What can hang from each mark:
k691: k887
k966: k771 k865
k385: k951
k951: k385 k887
k865: k887 k966
k887: k492 k691 k865
k492: k887

Each row was made from one small tree. The marks that hang from a mark follow it in brackets, in the order of their numbers. Every link used is in the known rows. Write each row's tree.
Known rows:
k887(k492 k691 k865(k966)): [ -3.7  -8.0 -15.8  13.9  11.0 -20.2 -29.2  11.7   6.8  -5.5   3.0  -1.2
  18.9   9.8 -38.2 -12.0  20.9]
k492(k887(k691 k865)): [ -2.4  25.6 -10.7  27.9  11.1 -34.4 -36.6   6.6  25.9  21.6  -6.4   8.9
  11.1  25.3 -27.8 -13.3  44.9]
k385(k951(k887(k865))): [-17.9  -2.3  38.5   1.9  16.9 -14.8  26.4  -8.9 -22.2  -2.4 -18.9  38.2
  -8.2   9.2 -35.2 -37.1   5.8]
k865(k887 k966): [  4.3   8.8 -31.3  -1.2  22.1 -31.7 -47.1  -6.3   5.9 -40.9  -0.7  30.2
 -13.4 -10.9 -62.2   2.1  34.3]
k492(k887(k691 k865(k966(k771)))): [ 21.6  -1.2 -26.4  32.1   1.1 -36.6 -62.2   2.4  26.2   3.8   6.7 -19.1
  15.6  12.5 -41.6 -10.4  34.4]
k691(k887(k492)): [ -5.3  20.2  -7.5   3.1  17.4 -18.3  32.8   3.8   5.6 -24.1  -4.8  47.5
  -7.4  13.5 -23.9 -24.7   4.4]
k691(k887(k492 k865(k966(k771)))): [ 13.7 -19.4 -13.2   9.3   1.2  -1.7   6.6   8.9   6.2 -26.5   5.3  21.3
  10.2   7.4 -31.1 -26.4   2.8]
k887(k492 k865): [-22.7  -1.5   1.1   2.1   9.6 -16.5   4.9   4.2   0.8  -8.5  -7.1  24.4
   5.4  -1.0 -36.9 -32.0  28.8]
k887(k691): [-10.0  21.3 -20.0  21.5  23.9 -50.5 -23.1  -0.8   7.3   2.0  -7.1  -2.6
  -5.0  10.6 -49.0 -15.3  23.4]
k865(k887(k691) k966(k771)): [  6.2  -4.6 -43.8  14.1  11.9 -47.8 -76.5  -3.8  18.5 -30.6   8.2 -30.4
  -1.8  -6.4 -51.9  -4.5  18.4]
k887(k492): [-17.2  11.5  -9.2   1.4  14.5 -34.7   4.6  -4.9   0.2 -23.2  -4.8  21.4
  -8.3  -6.5 -44.4 -27.1  19.0]
k865(k887(k492 k691) k966(k771)): [ -3.7 -11.6 -42.4   6.1   4.1 -41.0 -69.8  -1.1  21.9 -40.3  12.9 -33.2
   4.8  -9.4 -35.5 -10.2   8.3]
k865(k887): [-16.0  19.2 -21.3  -1.0  21.3 -36.9 -32.9  -6.4   9.2 -28.6  -7.7  26.0
 -16.9  -7.2 -49.0 -12.6  35.3]
k966(k771 k865(k887(k492 k691))): [-20.4  -2.1 -33.3   2.1   8.0 -52.7 -59.1  -9.3  21.7 -14.9   4.8 -73.3
  12.7  -8.0 -26.6 -37.6  22.6]
k951(k385 k887(k691 k865(k966(k771)))): [  8.3 -27.3  11.0  13.9   5.4 -23.5 -19.4  -3.8 -10.1  -3.2  -4.3 -16.5
   6.8  12.8 -41.1 -34.3 -14.4]
k951(k887(k492 k691 k865)): [-32.6   1.9  10.7  12.6   7.2 -30.9  14.4  10.5   5.1   3.4 -10.0  28.0
  12.0   9.0 -10.6 -40.4   3.2]
k951(k887(k492 k865)): [-30.2  -0.2  17.1   1.0   5.9 -22.6  32.1   4.2  -4.8 -12.0 -13.4  55.0
   2.5  -4.8 -20.8 -45.3   9.5]
k951(k887(k492)): [-26.0  12.7   5.6  -0.1  11.4 -41.5  32.8  -4.7  -4.7 -26.8 -11.2  53.7
 -12.0 -10.9 -27.4 -40.4  -0.8]

Write each row's tree:
[-11.5  11.9  14.6   7.8  20.4 -40.3   7.4  -8.6 -10.9  -0.9 -14.8   8.9
 -12.0  18.8 -34.2 -31.8 -12.9]  k951(k385 k887(k691))
[ 23.9  -3.4 -19.0  21.6   0.0 -28.1 -43.8  -4.8  16.7 -10.9   3.5  10.9
   5.6  -0.9 -52.3 -16.4  40.7]  k492(k887(k865(k966(k771))))
[-24.7  -8.3  29.5  -0.2   8.2 -15.0  15.4   4.1  -8.0   4.1 -12.3   7.5
   8.7  22.5 -11.9 -43.0 -12.9]  k951(k385 k887(k492 k691 k865))
[ -6.8   4.0 -35.7   0.8  15.3 -33.6 -57.9   4.2  18.2 -35.2   7.6  -2.2
   3.2  -0.4 -35.2   1.6  18.3]  k865(k887(k492 k691) k966)
[ -9.1   2.5 -29.5  -0.5  14.8 -51.2 -48.7 -20.5   8.9 -21.0  -2.8 -41.4
  -3.6 -18.3 -52.7 -38.4  39.4]  k966(k771 k865(k887))
[-21.7   2.6  29.5  -7.1  14.8 -26.5  34.8 -14.0 -19.5 -26.3 -12.3  32.9
 -15.7   0.3 -26.2 -37.9 -14.5]  k385(k951(k887(k492)))
[-24.2   5.4  22.6   4.9  15.1 -35.4  16.5  -6.2  -9.9 -12.1  -9.2   3.4
  -5.9  14.4 -16.2 -32.7 -20.1]  k385(k951(k887(k492 k691)))
[ 10.6  -2.9  -7.5   4.5  12.9   5.0  18.8  13.5   3.3 -22.1  -0.1  53.6
  10.3  15.8 -28.9 -15.0  12.3]  k691(k887(k492 k865(k966)))
[-27.5  15.7  -0.6  11.8  12.3 -49.6  14.4   1.8   4.2 -12.1  -8.0  25.7
  -1.7   2.8 -17.7 -34.7  -6.5]  k951(k887(k492 k691))
[ -2.8 -36.3  24.8  -0.7  -1.7 -10.4   8.6  -9.3 -19.4 -29.2  -1.4   6.5
   3.0  -5.8 -33.8 -40.9 -16.3]  k385(k951(k887(k492 k865(k966(k771)))))
[  9.8 -30.3  17.4   2.4   4.2 -15.2  -0.4 -10.8 -19.5 -18.0  -7.4  13.0
  -4.0  -0.7 -51.9 -40.3  -8.1]  k951(k385 k887(k865(k966(k771))))
[-27.5  14.9 -25.2   1.5  15.2 -38.5 -42.7   4.2  21.1 -23.3   0.2  -4.9
  -0.9   2.9 -22.9 -13.3  18.8]  k865(k887(k492 k691))
[-28.8  -7.3  34.0   5.2  10.0 -16.9  16.1   2.3  -9.9   2.6 -11.4   6.3
   8.3  19.6  -8.9 -37.4  -9.9]  k385(k951(k887(k492 k691 k865)))
[-16.4  -1.6  27.7   8.9  15.6 -21.4   7.0   0.6 -10.8  13.8 -17.4  10.5
   1.2  25.4 -28.4 -37.3  -2.7]  k951(k385 k887(k691 k865))
[ 18.7  14.8 -20.9  28.7  12.0 -29.5 -50.1   5.7  23.4   8.7   0.8  13.7
  14.5  22.1 -40.5   1.3  44.9]  k492(k887(k691 k865(k966)))
[ -7.7 -17.3  23.9   6.3  10.7 -12.1   1.9   2.0 -12.4  -9.6  -3.9  10.5
  11.8  16.7 -21.2 -22.7 -11.3]  k385(k951(k887(k492 k691 k865(k966))))
[  4.9 -11.2  17.0   9.9  16.1 -16.5  -7.6   0.8 -12.8   0.9  -9.9  14.9
   5.0  21.7 -39.7 -23.3  -4.1]  k951(k385 k887(k691 k865(k966)))
[ 23.1 -11.2 -15.9  17.2   9.3  -8.2  -2.1   5.4   3.7 -16.4   0.6  26.3
   4.8  11.0 -46.2 -20.9  12.3]  k691(k887(k865(k966(k771))))
